In the rows, 128 means zero.
Known rows, with every step that occurs:
P/U: [125 125 184 110 154 132 148 115 121 159 130  94 142 160 146 110 131 155
 128 106  99 106 141 128 123 118 140 130 111 123 133  86]
Y/U/P: [135 142 129 140 177 146 110 124 131 171 114 149  95 129 108 100  92 175
 156  75 140  78 111  81 119 154 143 122 112 146 145 160]
Y/U: [107 123 128 117 151 144 123  98 157 137 131 140 114 127 129  97  91 171
 135  87  84  66 133 127 125 124 133 145  72 157 134 165]
N/Y/U/E/X: [ 82  97 134 174  89 142 139 131 149 115 100 111 129  80  89 193 111 154
 153 109  65 113 121 175 116 132 169 193  99 136 168 182]
N/Y/P/U/E: [134  55 161 148 116 120 141 162  94 135  79 112  95 158 101 199 159 173
 182 111 130 173  95 140 110 103 163 127 171 102 188 107]
N/E: [137 145 129 123 163 148 151 106 156 101 131 150 160 130 107  86 126 144
  71 140 125  85 139 109 122 131 109 102  93  64  91 127]
Y/X/N: [143 103 128  93 163 157  93  73 165  98 113 136  69 163 139  87 149 129
 154 135 139 113 121 136 155 106  84 114 110 176 114 154]
P/U/N/E/Y/X: [150 156 117 106  85 125 123 147 134 133 120 144 143 118 123 138 113 111
 153 202 153 177 173 116 136 148 117  85 173  79  97 137]
P/U/N: [111 157 147 120 145 114 151 139  94 154 137 106 164 146 164 123 116 113
 162 131 109 144 148 114 128 149  94 135 131 122 129  77]
Y/P: [127 107 141  85 185 148  99 106 127 122  82 119 107 157 119 115 157 144
 106 105 109 112 100 118 106 101 134 116 116 149 122 140]
U/N/X/E/Y: [ 83 159  88  57 104 146 119  83 133  87 178 130 167  82 153 160 109  62
  81 158 147 132 104 144 140 100 105 150 166 139  93 142]
Y/P/U/N/E/X: [143 163 147 176 108 105 116 180  93 150  80 108 172 130  81 136 156 110
 141 187 109 190 174 129  87 152 108 151 176  86 120 143]
X/E/U/P: [122 155 127 120 133 107 117 130  89 129 185 110 173 116 124 125 128 155
  91 116 156  96  70  92 120 141 165 124 149 123 133 123]
U/N/Y/P: [112 109  75 108 159 136 133 126 110 123  54 111 116 147 113 201 145 109
 185 132 119 171 110 113 100 117  87 116 133 133 125 112]
X/E/N/P/U: [175 115 139  95  97 127 143 161  62 167 197 125 121 147 188 117 147 106
  76  99 129 179 159 111 112 115 177 128 155 117 163  90]
P/U/N/Y: [112 132 118 130 131 125 178 131 104 159 105  82 151 148 140 207 120 117
 204 129 115 164 153 128 120 134  89 128 127 114 134  61]
N/X/U/E: [ 78 159 127 155 145 120 121 122 167 114 156 142 102 142  95  60 107 142
  95 106 152  83  77 184 158 108  85 139 128 144 139 165]
P/U/E: [120 111 193 138 132 120 149 153 105 133 158 122 142 142 149 109 127 160
 124 109 113 121 111 130 144 139 159 136 145  99 173  97]
Y/X/E/N/U/P: [183 159 113  97 117 136 132 154 132 159 132 169  69 133 149 133 104 152
  99 134 145 161 110  83 155 171 194 130 165 126 151 142]
E/U/N/P: [ 95 124 100 139 121  81 136 158  74 155 136 124 164 100 137 104 107  99
 151 126 154 114 137 123 109 147 114 108 103 140  93 121]
P/U/E/Y/X: [126  91 192  86  85 137 111 142 130 122 129 123 107 116 153 146 123 148
 133 142 131 149 113 142 153 121 201 107 176 125 162 144]
N/P: [126 100 137  87 187 153 128 120 117 148 132 126 134 118 156  86 145 124
  89  85 136  94 133 124 106 119 148  90  94 139 113 134]
Y/P/U/E/X/N: [157  74 201 202  85 102  80 159  99 119 111 105 110 137 110 132 187 129
 164 142 125 175 129 152 113 113 138 185 188 150 179 129]
U/E: [ 98 117 156 117 156 137 136 125 122  83 152 139 142 120 149  99 124 141
  85 109 109  96  84 125 146 134 144 129 113 107 145 121]
X/N/E/U/P: [178 135 119 228 110  77 115 144 120 120 140 173 138 134  58  97 124 152
 171 162 224  90 130  77 129 144  88  96 137  79  89 104]
E/X: [ 98 147 167 107 157 158 123  87 145 124 104  83 175 106 130 122 146 107
  72 127  62  93 137 149 107 117 144 164  75 157 106 135]
Y/X: [110 136 143  54 180 178 113  86 154 116  98 112  91 150 139  90 131 143
 110 122 105 104  98 139 135 113 136 101  94 157 119 170]
X/E/U/N: [ 80 166  87 107 102  91 136 126  86  96 206 109 210 107 160 129 112 115
 104 149 110 122  97 124 134 144 109 150 130 125 107 119]
E/Y/X/N: [157  85 126  79 118 158  81  60 181  89 108 142  85 127 154 135 142 106
 145 154 148 119 137 125 156  91 120 101 126 184  97 140]
Y/P/U/N: [127 128 143 122 152 111 115 155  76 158  96 109 121 163 137 132 140 126
 174 131 122 176 131 108 108 136 101 129 162 138 141 105]
X/E: [112 145 121  59 163 158 128  85 130  89 194 107 177 128 175 105 145 137
  42 111  88 100  91 123 130 111 142 141 119 119 129 128]
Y/U/N: [ 89 150  92 128 148 129 125 125 135 132 133 148 131 118 146 106  80 134
 172 107  94 107 141 115 135 161  85 157  92 149 125 154]
N/P/U/E/X: [121  96 206 162 110 113 127 184  77 165 141  97 155  94 136 109 155 119
 100 110 117 149 145 165  98 139 199 143 154 120 170 140]
N/X/U/E/Y/P: [108 114 117 137 104 119  73 133 168 114 112 152  84 129  76 119 125 134
 109 123 167 113  79 169 129  76 131 121 180 171 134 184]
U/E/Y/X: [109  93 150  63 114 155 101 111 156  75 126 149 115  97 154 133 127 128
  96 143 126 119  86 135 158 116 189 100 143 135 137 172]

Rows:
[118 182 109 140 125 131 133 102 164 150 117 142  73 177 104  82  97  93
 104 116 135 104 135 161 149  84  66 145  91 182 113 125]  E/N/X/U
[162 132 157 210 132 105 115 130 170 170  88 135 127  95  98 140 126 131
 155 145 145 107 156 104 129 163 139 168 127 154 105 101]  E/X/N/U/P
[141  82 116 168  92 120 134 185  91 137 153 199  61 104 148  92  93 132
 123  75 134 129 148 110 131 149 176 135 113 129 182 165]  Y/U/E/N/P
[137  98 199 197  85 102 118 145 119 119 152 105 145 122 133 127 164 119
 145 149 113 142 147 157 139 123 127 188 158 136 164 101]  P/U/E/X/N
[149 160 134 185 133  94 136 156 110 144 121 150 160 122  59 105 107 164
 126 146 192  83 112  83 110 154 136  84 121  60  90 121]  N/E/U/P
[145  80 104 138 141 143 143  68 160 100 106 118 110 147 123 179 150 124
 177 123 136 114 139 134 135  86  76 128  92 143 111  75]  X/N/Y
[129 155 116 161 106 106 142 151 140 109 172 165 114 164 148  85 109 115
  83 102 113 126 122 124 161 137 118 135 112 139 166  96]  X/U/E/N
[120 220  59 169 148  96 136 139 164 113 166 157 183 152 110  63 109 114
 107 153 134 121 159 122 138 164  35 107 115  86  85 128]  X/U/N/E
[ 96 150 132  67 153 168 126  74 134  97 171 110 128 122 131 100 125 124
  54 117 132  89  73 165 136  81 114 159 131 133 123 166]  N/X/E
[ 79 196  73 162 128 117 138 113 166 141 102  72 190 126 108 183 138  76
 150 139  77 151 157 172 113 136  67 162  89 162 111 116]  E/X/U/N/Y
[ 78 216 101 152 145 111 112 122 160 137 136  88 198 125 135 104 131  77
 106 137  75 129 153 160 125 154  71 162  99 174 103 136]  E/X/U/N
[161  90  88 192 138 141 115 108 152 153  96 146  57 136  84 179 117 161
 243  88 178 114 132  96 129 123  91 133 122 150 150 122]  X/N/Y/U/P
[157 140 111  72  91 138 148 126 158 125 142 158  86 134 168 124 103 150
  80 147  94 150 129 129 163 144 181 152 127 133 132 148]  Y/X/E/N/U
[ 78 140  59 114  82  99 163 119  99  98 166  92 202 108 135 216 118 113
 146 146 115 137 102 138 121 127 111 152 126 117 114 102]  X/E/U/N/Y
[143 121  88  75 103 158 174  97 118  93 158 120 132 144 158 205 138  99
  84 115  99 159 126 118 131  98 143 147 113 112 145  82]  X/E/N/Y
[116 111 114  59 168 180 139  77 161 114  62  94  83 149 116 172 139 146
 154 121 110 122 106 150 132  96 130  98  87 142 123 153]  N/Y/X
[139 121 111  78  87 117  92 147  89 127 165 107 173 123 170 183 156 103
 117 148 123 198 126  99 108 117 152 140 226 131 141 111]  X/E/Y/P/U/N
[ 95 105 137 150 131 135 124 134 138 104 157 160 110 109 129  94  91 181
 128  91  94  80 100 129 146 148 152 155 104 126 170 177]  Y/U/E
[168  31 145 191  96 102 120 148 106 114  98 124  67 169  95 195 174 167
 230 125 163 183 108 134 126  90 117 139 193 117 184  90]  X/N/Y/P/U/E
[156 116 116 172  86 103 113 116 155  91 122 153 105 145  68  85 126 160
 171 191 176 102 131 140 150 114  85 104 111 109  76 167]  Y/X/N/E/U
[146  98 171 114 158 131 140 148  99 189 137 104 124 140 151  96 148 141
 122  90 142 120 154 131 104 120 155  96 125 129 134 104]  N/P/U
[108 176  68 143 173 106 116 149 128 163 163 131 151 135 153  63 129  92
 117  98 148 128 150 133 117 155  72  95 119 157 110 131]  X/U/N/P
[146 138 147 144 178 114 144 141 157 182  97 152 124 113 118 119  94 175
 130 106 143  81 122  81 131 174 167 120 116 116 111  96]  N/U/P
[116 154  94  67 111 146 146 132 102 130 143  77 131 151 155 198 141 125
 173 154 117 207 117 150 138 129 112 130 181 117 160 135]  P/U/N/Y/X/E
[ 99 119 178 170 102 101 151 156 161 125 115 134 170  64 126 132 106 154
  82 140  63  96 130 160 133 164 196 191 107 117 127 134]  N/U/E/X
[159  92 183 178 110 117 102 137 109 178 129  87 128 118 134 110 177 103
 151 125 139 148 192 160 101 106 135 151 135 166 130 110]  E/X/N/P/U
[142 108 105 106 124 154 180  96 124 124  83 130 104 152 132 203 119  97
 134 111  98 144 150 117 124  99 124 122  70 125 129  59]  E/N/Y
[149  91 135 132 119 128 149 176  77 120 148 180  93 116 165  99 123  96
  76  98 149 147 126 108 135 134 170 111 120 112 159 110]  U/E/N/P
[ 93 137  81  75 161 159 149 103 137 112  70 108 102 136 133 181 125 104
 184 143 119 166 117 137 136 126  81 105 109 140 122 143]  U/N/Y/X
[114 149  87  95 161 157 126  89 199 141  90  95  89 177 103 140 136 153
 148 108 108 117 114 176 139  98 100  94  95 169 124 164]  N/Y/X/U
[126 165 131  88 139 125  94 130  99 127 162 107 121 128 114 109 136 164
 114 132 166 118  49 108 128 139 174 106 161 145 136 183]  Y/X/E/U/P
[177 105 160 122 115 126 157 166  74 198 124 133  93 155 164 107 131 104
 123  89 142 163 183 112 113 120 164 113 120 134 145  72]  E/N/P/U
[150 131 120  74 120 163 116  97 180  91 104 157 131 114 110 119 122 131
  85 174 142 108 145 124 133 114 154  72 125  92  80 176]  N/E/Y/X
[ 99 103  78 148 105  84 136 141  93 133  56 103 133 135  86 213 129 125
 213 142 133 149 102 128  98 112  98 124 120 147 111 111]  E/U/N/Y/P
[108 193 119 161 134 126 140 132 127  98 117 127 214  88 103 118 129  74
  85 187  96 137 170 125 112 170  85 151 110  80  83 138]  U/N/E/X
[129 153  85 122 115 123 140 119 143  90 140 168 202  84 130 146 105  86
  98 180 140 128 167  93 130 152 101  94 131  67  67 104]  U/N/E/Y
[172 124 113 135 141 151 109  93 178  80 122 169  85 154  96  73 149 145
 138 175 162 121 137 127 156 119  72  95 120 103  92 166]  Y/X/N/E
[134 118 103 150 162 154 133 115 141 171  82 130  81 124  85 183 100 177
 196  71 143  98 118 101 114 138 143 118 108 137 152 143]  N/Y/U/P
[115 103 170 181 114 123 104 115 137  72 144 127 147 100 132 115 161  99
 106 148 110 122 123 149 143 124 119 177 125 145 140 129]  U/E/X/N
[139 176 127 158 129 107 165 161 107 140 147 138 176 140 121 107 109 125
 144 170 135 150 176 108 125 169  77 115 142  50 106  92]  P/U/N/E
[181 122 140  64  97 148 124 162  73 166 168 123  71 160 180 101 149 114
  93 112 145 200 140 132 124 117 183 110 175 141 171 149]  Y/X/E/N/P/U
[136  75 157 185 118 120  95 148 108 103 151 133 134  81 137  98 169  91
 106 126 144 133 138 152 120 125 134 153 136 149 143 149]  U/E/X/N/P
[143  63 179 124  86 113 120 173  98 154 166 140 146  86 165 138 132 124
 109 103 162 140 145 131 118 124 217  94 172 109 152 103]  N/P/U/E/Y
[155 118 136 132 107 113 180 125 155 157 102 169 105 128 151 132  75 137
 102 127  89 108 171 108 147 144 160 152  73 127 103  71]  E/N/U
[172 191  93 136 141 144  82 133 193 146 124 164 114 134  77  94 121 145
 106 151 197 121 129 100 134 153 138  43 167 106  96 178]  N/E/Y/X/U/P
